Known rows, with every step that occurs
P/M/A/V: [-0.01  0.17 -0.01  0.08 -0.02  0.06 -0.03 -0.02  0.06 -0.01 -0.02  0.07
  0.03  0.04  0.38 -0.44 -0.02  0.02  0.02 -0.06]
M/A/H/P/J: [-0.03 -0.01  0.11 -0.14 -0.14  0.02 -0.01 -0.08  0.39 -0.04 -0.09 -0.16
  0.17 -0.09 -0.22  0.00  0.11 -0.03  0.04  0.02]
P/J/A: [-0.05 -0.01 -0.28 -0.22 -0.01 -0.08  0.14 -0.04 -0.03  0.00 -0.08  0.00
 -0.08 -0.13 -0.09  0.01  0.02  0.10 -0.03  0.12]
P/H: [ 0.00 -0.14  0.04  0.09  0.00  0.00 -0.09  0.06 -0.20 -0.01  0.08 -0.14
  0.02  0.05  0.16 -0.20 -0.04  0.00 -0.02 -0.05]
H/P/M/A/V: [ 0.04  0.11  0.09  0.07 -0.06  0.11 -0.07  0.02  0.45  0.02 -0.04  0.01
  0.01  0.03  0.53 -0.08  0.01  0.00  0.01 -0.05]
M/P/J/A/H: [ 0.04  0.11 -0.10 -0.24 -0.03 -0.12  0.07 -0.15 -0.29 -0.01 -0.14  0.03
  0.25 -0.05 -0.30  0.33 -0.13  0.04  0.05  0.14]
J/P/M/A: [-0.03  0.19 -0.14  0.21  0.16 -0.14  0.04 -0.10  0.26  0.05  0.00  0.15
 -0.14  0.02  0.16 -0.64 -0.23  0.01 -0.03 -0.05]
H/A: [-0.08 -0.11 -0.06  0.14  0.00  0.04 -0.02  0.02 -0.02  0.01  0.13  0.03
 -0.21 -0.10  0.11 -0.25  0.19 -0.05 -0.13 -0.11]
A/M/P/J: [ 0.08  0.18  0.03 -0.06  0.00 -0.01  0.08  0.15 -0.11 -0.03 -0.09  0.01
  0.04  0.00 -0.28  0.17 -0.03  0.10  0.10  0.00]
A/M: [-0.02 -0.02  0.00 -0.01  0.09  0.02  0.04  0.05 -0.10 -0.01  0.09  0.07
 -0.09  0.12 -0.32  0.16  0.07 -0.02  0.00 -0.01]
H/P: [ 0.01 -0.17  0.00  0.02 -0.02  0.04 -0.05  0.03  0.28  0.05  0.10 -0.08
 -0.11  0.02  0.15  0.41  0.10  0.00 -0.07 -0.06]
A/H/P/J: [ 0.02 -0.18  0.13 -0.16 -0.11  0.06  0.00 -0.07  0.21 -0.03 -0.07 -0.24
  0.15 -0.01 -0.22  0.47  0.12  0.02  0.06  0.08]
H/A/M/P: [ 0.02  0.15  0.10  0.15  0.05  0.02  0.00  0.13 -0.14  0.00  0.06  0.17
 -0.10 -0.01 -0.12 -0.02  0.03 -0.06 -0.03 -0.12]
A/M/P: [ 0.07  0.15  0.04  0.05  0.08 -0.03  0.01  0.10 -0.21  0.01  0.05  0.13
  0.01  0.11 -0.23  0.31 -0.07 -0.01  0.03 -0.08]
H/P/J: [ 0.02 -0.14 -0.01 -0.08 -0.10  0.05  0.02  0.08  0.37  0.00 -0.04 -0.20
 -0.09 -0.10  0.10  0.28  0.14  0.09 -0.01  0.01]
J/P/H/A: [-0.05 -0.16 -0.05  0.26  0.05 -0.08 -0.07 -0.13 -0.06  0.04  0.06  0.03
 -0.08 -0.01  0.29 -0.56 -0.18 -0.02 -0.07  0.00]
P/H/A/M: [-0.04 -0.05  0.21  0.16  0.02  0.07 -0.06  0.14 -0.14 -0.05  0.07  0.00
 -0.07  0.01 -0.06 -0.40  0.05 -0.10  0.02 -0.06]
M/P/J/A: [ 0.03  0.15 -0.25 -0.17 -0.02 -0.14  0.11  0.02 -0.13  0.02 -0.12  0.07
  0.00 -0.14  0.01  0.14 -0.11  0.12 -0.02  0.08]
A/H: [-0.03 -0.15  0.04 -0.05  0.03  0.02 -0.04 -0.17 -0.26 -0.01  0.09 -0.07
  0.14  0.12 -0.30  0.23  0.07 -0.05 -0.03  0.01]

Rows
[-0.06 -0.14  0.11  0.20 -0.05  0.05 -0.11  0.09 -0.12 -0.03  0.09 -0.09
 -0.09 -0.07  0.27 -0.50  0.07 -0.05 -0.07 -0.11] | P/H/A
[ 0.04 -0.04  0.25  0.04  0.05  0.07 -0.06  0.00  0.24  0.00  0.01 -0.14
  0.05  0.11 -0.03  0.39  0.06 -0.07  0.08 -0.04] | A/H/P/M
[-0.04  0.22 -0.01  0.14  0.06 -0.02  0.00  0.13  0.20 -0.01  0.04  0.03
 -0.15 -0.03  0.13 -0.60  0.02 -0.01 -0.01 -0.16] | P/M/A
[ 0.08  0.17  0.01 -0.05  0.08 -0.13  0.00  0.08 -0.33  0.00 -0.04  0.16
  0.12  0.08 -0.11  0.13 -0.27 -0.04  0.07  0.05] | J/A/M/P/H
[ 0.01  0.01 -0.07 -0.27 -0.01 -0.01  0.14  0.04  0.34  0.00 -0.11  0.04
 -0.06 -0.07 -0.27  0.49  0.03  0.03  0.07  0.17] | H/P/J/A/M
[ 0.00 -0.16 -0.09  0.16  0.08 -0.12 -0.05 -0.16 -0.13  0.05  0.06 -0.03
  0.01  0.12  0.19 -0.24 -0.28  0.02 -0.03  0.05] | J/P/H
[-0.01 -0.15 -0.03 -0.22  0.02 -0.05  0.00 -0.22  0.10  0.04  0.01  0.02
  0.13  0.05 -0.20  0.68  0.01 -0.11 -0.03  0.13] | J/A/H/P
[-0.03  0.08 -0.17 -0.26  0.05 -0.06  0.18  0.01 -0.04 -0.03 -0.10  0.09
 -0.06 -0.05 -0.42  0.13  0.01  0.04  0.05  0.17] | P/J/A/M
[ 0.09  0.11  0.19  0.11  0.04 -0.03 -0.06  0.17 -0.32 -0.02  0.02  0.02
  0.12  0.14 -0.08  0.05 -0.17 -0.01  0.08 -0.07] | A/M/P/H
[ 0.02  0.19  0.09  0.05 -0.04  0.04  0.07  0.18 -0.05 -0.04 -0.07  0.07
 -0.08 -0.12 -0.18 -0.16  0.07  0.03  0.04 -0.06] | H/A/M/P/J
[-0.04  0.01 -0.13 -0.01 -0.08  0.05 -0.05 -0.14 -0.05  0.02  0.04  0.08
  0.11  0.02  0.26 -0.22  0.04  0.00 -0.07 -0.01] | M/A/V
[-0.04 -0.15 -0.05  0.07 -0.08  0.14 -0.07 -0.12 -0.14  0.02  0.07  0.06
 -0.03 -0.02  0.36 -0.07  0.16  0.00 -0.10  0.00] | H/A/V
[ 0.04 -0.01  0.12  0.11  0.05  0.07 -0.03  0.16  0.39  0.03  0.05 -0.11
 -0.20  0.03  0.28  0.21  0.08  0.00  0.01 -0.10] | H/P/M
[-0.05 -0.05 -0.14 -0.30 -0.03 -0.08  0.10 -0.20 -0.19 -0.03 -0.11 -0.04
  0.16 -0.05 -0.41  0.20  0.01  0.02  0.04  0.19] | P/J/A/H
[-0.02 -0.18  0.09  0.14 -0.12  0.14 -0.15 -0.05 -0.26 -0.01  0.03 -0.05
  0.09 -0.01  0.52 -0.35  0.03 -0.02 -0.03 -0.01] | P/H/A/V
